What can hang from each mark:
baguk: konud
konud: baguk tuno
leful: koro tuno
koro: leful tuno
fisam: baguk konud koro tuno
tuno: baguk fisam

(in the rows, 128 means zero)
Known rows, with every way that one mark hangs from another:
{baguk {konud {tuno {fisam {koro leful}}}}}: [153  88  80 119 102 132 150 113 161  75 131 147  81 167 200 130 141 131
 141  71]
{tuno {fisam baguk konud koro}}: [127 170 172 163  97 116 167 127 141 163 166 133  96 139 110 161 136 148
 124 148]
{fisam tuno}: [135 139 120 106 141 154  87 171 125  92 138 119 183 126  66  89 150 105
 126 155]
{konud baguk {tuno {fisam koro}}}: [158 126  97 130 163 110 177 135 128 115  90 116 126 125 184 125 122 133
  86 148]
{koro leful {tuno baguk}}: [113 112 111 112  59 105  73 107 108 120 127 143 153 104  96 136  95 122
 172 148]
{fisam koro}: [173 148 125 134  90 133 126 125 135  90 113 136 148 120  89 134 172 133
 136 188]
{tuno {fisam baguk konud {koro leful}}}: [102 153 175 172  59  77 145 138 144 160 194 143  84 154 111 180 133 164
 156 125]
{baguk {konud {tuno {fisam koro}}}}: [175 102  72 113 144 174 169 106 161  80 100 137  88 151 200 111 142 116
 109  94]
{koro {tuno {fisam baguk konud}}}: [124 160 160 133 106 130 120 153 126 181 181 134 142 132  91 126  98 111
 134 160]
{konud {tuno fisam}}: [144 111 107 102 157 152 158 180 145 119  90 145 121 110 136  86 114 115
  96 114]
{konud tuno}: [159 122 122  91 159 149 125 157 128  90  86 123 150  95 101  91 132 112
 114 135]
{tuno {baguk konud} {fisam {koro leful}}}: [122  92  80 142  56 140 137  66 166 120  91 167  68 147 183 171 117 147
 155  84]
{leful {tuno fisam}}: [123 116 131 130 155 129 141 178 126 150 118 157 135 126 145  99 152 105
 115 127]
{koro {tuno baguk {fisam konud}}}: [104 128 113 122 113 161 115 138 124 176 127 151 116 118 128 124  66 140
 112 147]
{leful {tuno baguk}}: [103 112 134 119 167 129 120 110  98 137  75 127 136  89 130 117 133 111
 131 122]
{leful koro tuno}: [163 121 158 155 168 114 126 159 117 107 164 114 199 135  90 104 206 119
 120 152]
{fisam baguk konud tuno}: [109 174 180 122 151 133  91 157 112 138 181  92 162 131  47 116 135 115
 131 139]
{konud {tuno baguk fisam}}: [109 101  91 101 169 155 171 137 130 138  56 138  83  83 159 103  75 126
  88  90]
{fisam konud koro {tuno baguk}}: [104 152 122 132 143 148 116 116 102 107 160  98 105 140 108 135 130 163
 115 141]
{leful {tuno {baguk konud} fisam}}: [110  87  95 117 169 170 138  89 140 157  59 153  99 121 194 120 116 104
 124  67]
{fisam konud {tuno baguk}}: [ 95 141 127 110 158 164  91 143 112 134 128 110 138 118  81 114 101 145
 112 126]
{fisam baguk tuno}: [123 164 156 122 144 125 102 145 110 115 157  95 173 112  49 107 146  87
 142 145]
{konud baguk tuno}: [160 127 122  96 176 122 122 136 123 116  53 103 190  91 125 109 111 116
 104 151]
{baguk konud}: [184 119 108 100 106 189  82 104 170 108  62 152 176 121  89 122 141 105
 145 138]

Rows:
[101 115 131 124 119 101 137 100 107  99 136 112  70 126 152 150 107 186
 134 103] | {fisam {konud {tuno baguk}} {koro leful}}
[162  94  77  90 159 192 143 130 169 111  67 149 117 130 166  92 114 101
 106  80] | {baguk {konud {tuno fisam}}}
[ 52 100 153 143 133 100 127 150 119 184 136 158  80 136 165 143  99 165
 133  73] | {koro {leful {tuno baguk {fisam konud}}}}
[139 151 150 149  36  53 103  95 100  99 212 111 149 139  87 157 155 104
 194 175] | {fisam baguk {koro leful tuno}}
[145 141 146 102 184 134 110 148 126 141  81 101 177 110 122 119  92 148
  95 147] | {fisam {konud baguk tuno}}
[127 121 158 146 100  70 111  57 121 101 171 112 119 158 157 163 191 100
 197  94] | {fisam {baguk konud} {koro {leful tuno}}}
[ 67 133 201 155 126  70 130 163 124 195 190 141 108 146 134 148 129 133
 153  89] | {koro {leful {tuno {fisam baguk konud}}}}
[113 138 173 159 121  55 101 121 103 135 165 112 158 163 158 168 159 170
 147 150] | {fisam {konud baguk} {koro {leful tuno}}}
[132 121 118 154  47 101 140 153 152 113 149 169 108 150 129 152 152 149
 146 142] | {tuno {fisam {koro leful}}}
[ 82 112 169 143 123 103 115 193 134 169 175 167 117 160 146 128 138 158
 138  95] | {koro {leful {tuno {fisam konud}}}}
[146 155 136 155 115 124 143 141 147 163 114 137 141 150 143 163 116 172
 100 174] | {tuno {fisam {konud baguk} koro}}
[127  96 108 105 168 165 104  61 126 128  50 130 127 107 156 123 133  97
 140  88] | {leful {tuno {baguk konud}}}
[134 148 121 130  96 136 109  87  98 118 156 112 121 128 120 142 112 152
 135 180] | {fisam konud {koro {tuno baguk}}}
[120 184 171 148 138 115 118 129 105 111 215  79 132 149  68 135 161 135
 135 156] | {fisam baguk konud koro tuno}
[125 110  82 120 149 139 198 110 118 108  81 124  53 104 183 121 106 140
  92 107] | {konud {tuno baguk {fisam koro}}}
[146 119 103 108 173 129 150 163 139 146  62 128 156 103 161 106  89 119
  83 132] | {konud baguk {tuno fisam}}
[136 123  70 113 134 175 108  58 122  71 110 103 114 144 141 129 141 116
 136 114] | {fisam koro {tuno {baguk konud}}}
[123 132 140 117 160 124 175 150 131 144 110 123 108  95 121 107 110  95
 110 108] | {konud {tuno {fisam baguk}}}
[ 99 143 166 144  62  91 101 156 128 178 212 143 134 145  95 144  97 127
 165 137] | {koro leful {tuno {fisam baguk konud}}}
[125 144 150 163 167  97 151 144 116 165 142 123 134 159 189 151 140 157
 100 149] | {leful {tuno {fisam {konud baguk} koro}}}
[123 118 139 130 157 135 139  99 141 164 113 136 125 133 156 123 147  73
 144  85] | {leful {tuno {fisam {baguk konud}}}}
[164 122 111 141 117 135 111 111 112 105 150 108 190 113  80 116 131 119
 125 178] | {leful {koro {tuno baguk}}}
[163 143 145 167 104 111 147 147 125 140 208 114 183 137  82 115 148  92
 126 172] | {leful {koro {tuno {fisam baguk}}}}
[147 108  71 130  96 175 155  60 163 124  60 155  72 130 174 153 117 134
 125 107] | {tuno {baguk konud} {fisam koro}}
[112 122 133  92 180 158 131 120 118 133  81 114 105  88 119 116  80 158
  95 108] | {fisam {konud {tuno baguk}}}
[126 136 118 140  78  97  94 154 115  60 197 119 144 165  98 126 176 131
 162 144] | {fisam {koro leful} tuno}
